Each row was made from one path, in order. Every step used is in the known rows, and no mark comes twice. Write each row's path.
Known rows:
mazev nined dalede vulekun: [-15.5 -27.3  11.7   7.8 -39.8  33.3 -20.9   2.4   4.5  21.5  -1.4  -3.4
   7.8   2.5  68.7 -19.2   8.4  20.5 -35.8]
pagu mazev nined dalede vulekun: [ 14.9  -7.3  35.2  27.8 -47.3  36.8  -7.8   2.2  -7.6  -1.8   0.5 -33.8
  38.2 -14.7  81.4  -6.0  28.2  24.5 -45.6]
nined vulekun dalede: [-59.4 -15.5  -7.6  40.0 -14.0  15.5 -31.0  33.9  37.1   5.5   2.6 -44.2
 -54.2  26.3  13.5 -10.2  -2.6 -24.4  31.9]
vulekun dalede mazev: [-42.9  -7.6  21.4  19.2  -8.9  30.2 -43.5  21.9  23.6  10.0  -9.6 -38.4
 -50.5  38.1  53.9  14.9  -8.9   7.0  18.8]
dalede vulekun: [ 18.2  -9.7  18.3  -6.9  -5.1  29.2  18.1 -30.9  29.7  12.4   0.5 -26.1
 -55.8 -19.0  51.6   4.4   2.3  28.1 -26.1]
nined vulekun dalede mazev gunibi: [-91.8 -18.8  -7.8 -12.9 -43.6  -2.4 -64.8  55.4  35.7  24.8  17.1 -41.4
  -3.2  28.9  34.9   4.6  -5.4 -10.4  35.6]
dalede mazev gunibi nined: [-11.0   0.3  29.1 -34.1 -12.7   8.2 -33.3  45.7  24.3  35.2  -5.5   1.2
  -0.2  17.2  45.9  22.3   0.7  11.2   3.6]
gunibi nined vulekun dalede: [-49.9   6.4 -20.4  66.2 -10.0  10.7 -28.9  52.8  40.5  18.3 -19.0  -3.6
 -40.6  35.5   6.0  -3.6  31.5 -24.7  57.6]
pagu mazev: [ 34.4   3.4  75.5  15.4   5.7  38.8  15.3   3.9   9.6 -18.1   6.3 -61.6
 -23.0 -12.3  39.7  13.2  -7.7  -0.7 -29.2]
pagu mazev nined vulekun dalede: [-25.1  -8.3  21.1  48.9 -33.0  18.3 -33.4  33.5   6.8 -14.4  14.2 -41.9
  21.7  31.8  37.2   4.7  25.9 -36.2  19.0]
vulekun dalede mazev gunibi nined: [-42.8   3.4  -2.2   6.0 -34.9   0.7 -50.1  58.9  19.1  41.5  -5.3  16.7
   5.9  33.4  46.2  15.5  23.1   5.6  26.8]
gunibi nined mazev pagu: [-11.2   9.4   7.3  12.7 -17.8  34.5  19.1 -39.5  29.4  14.7   1.5  40.7
   4.6   9.3  -3.8 -14.1  -9.8 -16.6 -18.1]
gunibi nined vulekun dalede mazev pagu: [-60.6  12.3 -36.9  30.9 -29.5  13.7 -71.7  14.1  39.0  36.0  -8.1 -11.1
  17.6  34.7  25.7  -0.1  25.5 -21.2  55.9]
pagu mazev nined vulekun: [  7.0 -14.0  51.3   5.7  -9.9  26.0 -18.4  25.0   8.4 -16.2  17.2 -55.6
  16.5  16.6  34.3  12.5   3.0 -29.2  -3.0]
pagu mazev gunibi: [ 20.5  -5.5  65.1 -22.7 -21.1  14.8   8.1  22.4  -1.7  -2.7  26.5 -46.9
  17.0 -24.1  45.7  12.7  -9.7   0.0 -42.3]
pagu mazev gunibi nined: [ 32.6  16.6  47.6   6.0 -19.7  11.5   9.1  41.1   1.4  12.4  11.0  -9.0
  30.1 -15.7  37.2  14.6  25.3  -1.6 -18.9]
gunibi nined: [ 16.2   6.0  35.4  19.8  16.5  28.1   5.0  26.0  24.5  14.2 -15.2   2.9
 -45.7  12.5  24.8  11.0   1.7  -2.6   5.7]
dalede mazev gunibi nined vulekun: [-46.8  -0.5   5.6 -23.9 -20.8  -0.2 -49.7  60.9  43.9  36.0  -0.8 -16.1
   7.2  23.5  28.1  17.1   3.1  -0.3  37.3]
pagu mazev gunibi nined vulekun: [ -3.9  14.0  27.9  12.3 -23.1   3.6  -7.5  55.4  23.3   8.9  13.1 -26.5
  34.9 -12.0  19.3   9.0  25.7 -16.6  10.7]
dalede vulekun nined mazev pagu: [ -5.5   5.3   2.1   6.2 -22.1  22.8  48.2 -89.0  33.4  14.9  26.2  10.1
  24.8 -47.9  28.6 -26.7 -10.2  28.1 -29.0]
dalede nined vulekun: [-34.6 -30.8   6.7  -6.3  29.0   2.8   6.8   4.1  30.7  16.3   0.8 -61.8
 -36.5  -3.1  24.2  13.4 -24.2  17.9  12.2]

Write each row's path:
[ 42.4 -11.1  74.8  -0.2  -6.5  31.3  -1.8   8.3 -10.0 -14.2  16.6 -36.6
  16.3  11.0  52.9  19.2  -1.7 -13.4 -33.9]	pagu mazev nined
[-36.4  14.4  -5.3  54.6 -48.4  -2.0 -23.2  70.5  17.7  10.8   8.1 -17.5
  36.2   6.7  20.2   1.7  47.3 -19.6  33.8]	pagu mazev gunibi nined vulekun dalede
[-32.0  -7.7  -1.0  -8.3 -17.4  -3.7 -22.5  58.5  36.8  30.4   9.9  -0.4
   1.4   5.1   9.4  -3.5   5.3 -17.0  20.3]	mazev gunibi nined vulekun
[-24.0  -4.2  11.8 -10.9 -33.7   2.0  52.7 -27.5  36.1  13.8  30.8  14.0
  16.6 -44.9  33.0 -18.0 -10.1  41.2 -27.3]	dalede vulekun nined mazev gunibi
[-43.2   1.5  31.7  15.4 -13.5  23.3 -43.7   5.9  15.4  27.4  10.9 -43.4
  48.3 -18.4  58.2 -26.0 -36.4  24.1  -3.5]	vulekun nined dalede mazev pagu
[-75.0 -34.6 -11.4   2.7 -35.5  -4.0  26.9  -6.6   9.8  22.4  12.8  11.2
   6.2   4.9  21.9  -1.3 -19.0  26.1 -16.8]	vulekun dalede nined mazev gunibi
[-46.5 -36.8  19.1 -39.1 -10.3  -2.1  43.6 -18.2  16.0  19.0  13.8   3.8
   2.3 -10.4  20.7   6.9 -38.6  32.7 -40.0]	dalede nined mazev gunibi
[-31.1  -6.1  46.6  48.6   6.1  26.6  -7.0  46.1  18.9   8.1   1.2 -32.8
  -6.2 -18.9  38.8 -31.8 -32.6  19.5  -3.8]	vulekun nined dalede
[ 21.2   2.2  25.8  17.5  14.7  12.0  33.9 -20.8  33.8  14.4  10.7 -28.1
 -25.9 -45.3  57.4  -3.8   3.7  41.2  -4.6]	dalede vulekun nined
[-21.1 -12.8  22.6 -15.0 -23.0  36.9  17.4 -57.8  25.4   3.3  17.7   3.6
  -8.4   0.1   4.5 -14.2 -44.0 -17.0 -40.9]	nined mazev pagu
[-22.8  -1.2  34.1  13.7  -2.0  24.4  35.1 -52.5  26.5   5.2  28.7   2.9
  22.1 -23.4   7.9 -29.2 -39.8  -0.6 -22.3]	vulekun nined mazev pagu
[-23.8  -2.9 -16.0  12.8 -51.6   9.6 -11.0  36.0  16.9  45.0  -6.4  24.2
  22.1 -25.2  51.9 -18.9  30.3  32.6 -21.9]	mazev gunibi nined dalede vulekun
[-36.4 -12.5  46.5  -5.5 -16.2   7.7  37.2   3.6  26.8   6.9  31.8   8.5
  17.1 -19.9   9.9 -14.4 -42.5   9.3 -20.5]	vulekun nined mazev gunibi
[-11.3   6.4  18.6  25.1  -2.9  26.8  60.4 -44.1  44.6  -0.6   7.7   0.3
 -27.4 -29.6  27.7 -11.7  -8.4  42.9 -11.3]	dalede vulekun nined mazev
[-58.6 -23.5 -24.5  18.9 -19.8  15.1  23.6 -64.6   6.9  18.1  10.2   9.0
  11.7   1.0  18.9 -11.5 -19.0  14.9 -20.9]	vulekun dalede nined mazev pagu
[-66.3  13.5 -17.7  49.3 -12.4  14.6 -56.8  59.1  50.4  22.1 -29.7 -23.9
 -33.0  53.2  24.5  13.4  27.2  -8.6  73.7]	gunibi nined vulekun dalede mazev
[-28.9 -27.6   0.2  29.8  13.0   4.8   6.9   1.6   2.8  20.7  -5.4 -29.5
 -38.1   7.9  46.6  10.2  -4.6  30.3   3.6]	vulekun dalede nined
[-72.5  -9.6 -19.5   5.3 -33.7  16.8 -68.8  -1.0  35.5  24.2  12.1 -48.8
   4.9  26.2  32.9  -9.0  -6.2 -17.1  34.5]	nined vulekun dalede mazev pagu
[-36.7  -7.6  14.6  17.7 -40.2  11.6 -24.5  75.5  10.2  37.9  -4.7  18.7
  17.7   1.6  31.8 -21.2   2.7   2.5 -15.9]	mazev gunibi nined dalede
[-66.2 -23.0  37.8 -27.6 -44.6  16.5 -59.6  61.9  11.8  29.5   5.3 -39.2
  12.0   8.1  59.1  -9.4 -35.6  21.1 -23.0]	nined dalede mazev gunibi
[-37.7   9.6  26.8  32.5  -8.2  35.5 -49.4  67.8  27.4  21.7 -39.3 -17.7
 -18.5  33.2  48.4   2.7  -3.0  20.5  16.7]	gunibi nined dalede mazev
[-19.0   0.2   7.4  26.7  11.7  17.5 -13.3  40.6  46.9  14.9 -17.0 -15.6
 -43.1  16.8   4.7   1.0   8.6 -17.6  36.2]	gunibi nined vulekun
[-36.1 -29.7  33.4 -33.8  -5.3  20.1 -59.9  27.9  32.3   9.2   2.7 -41.6
 -10.8  48.8  46.2  19.4 -18.1 -16.1  22.6]	dalede mazev nined vulekun
[  0.5  20.1   8.6  35.5 -62.5  11.3   1.4  39.1   4.3  25.4  -7.2  -5.8
  55.0 -41.8  62.8  -9.2  52.9  37.1 -30.2]	pagu mazev gunibi nined dalede vulekun
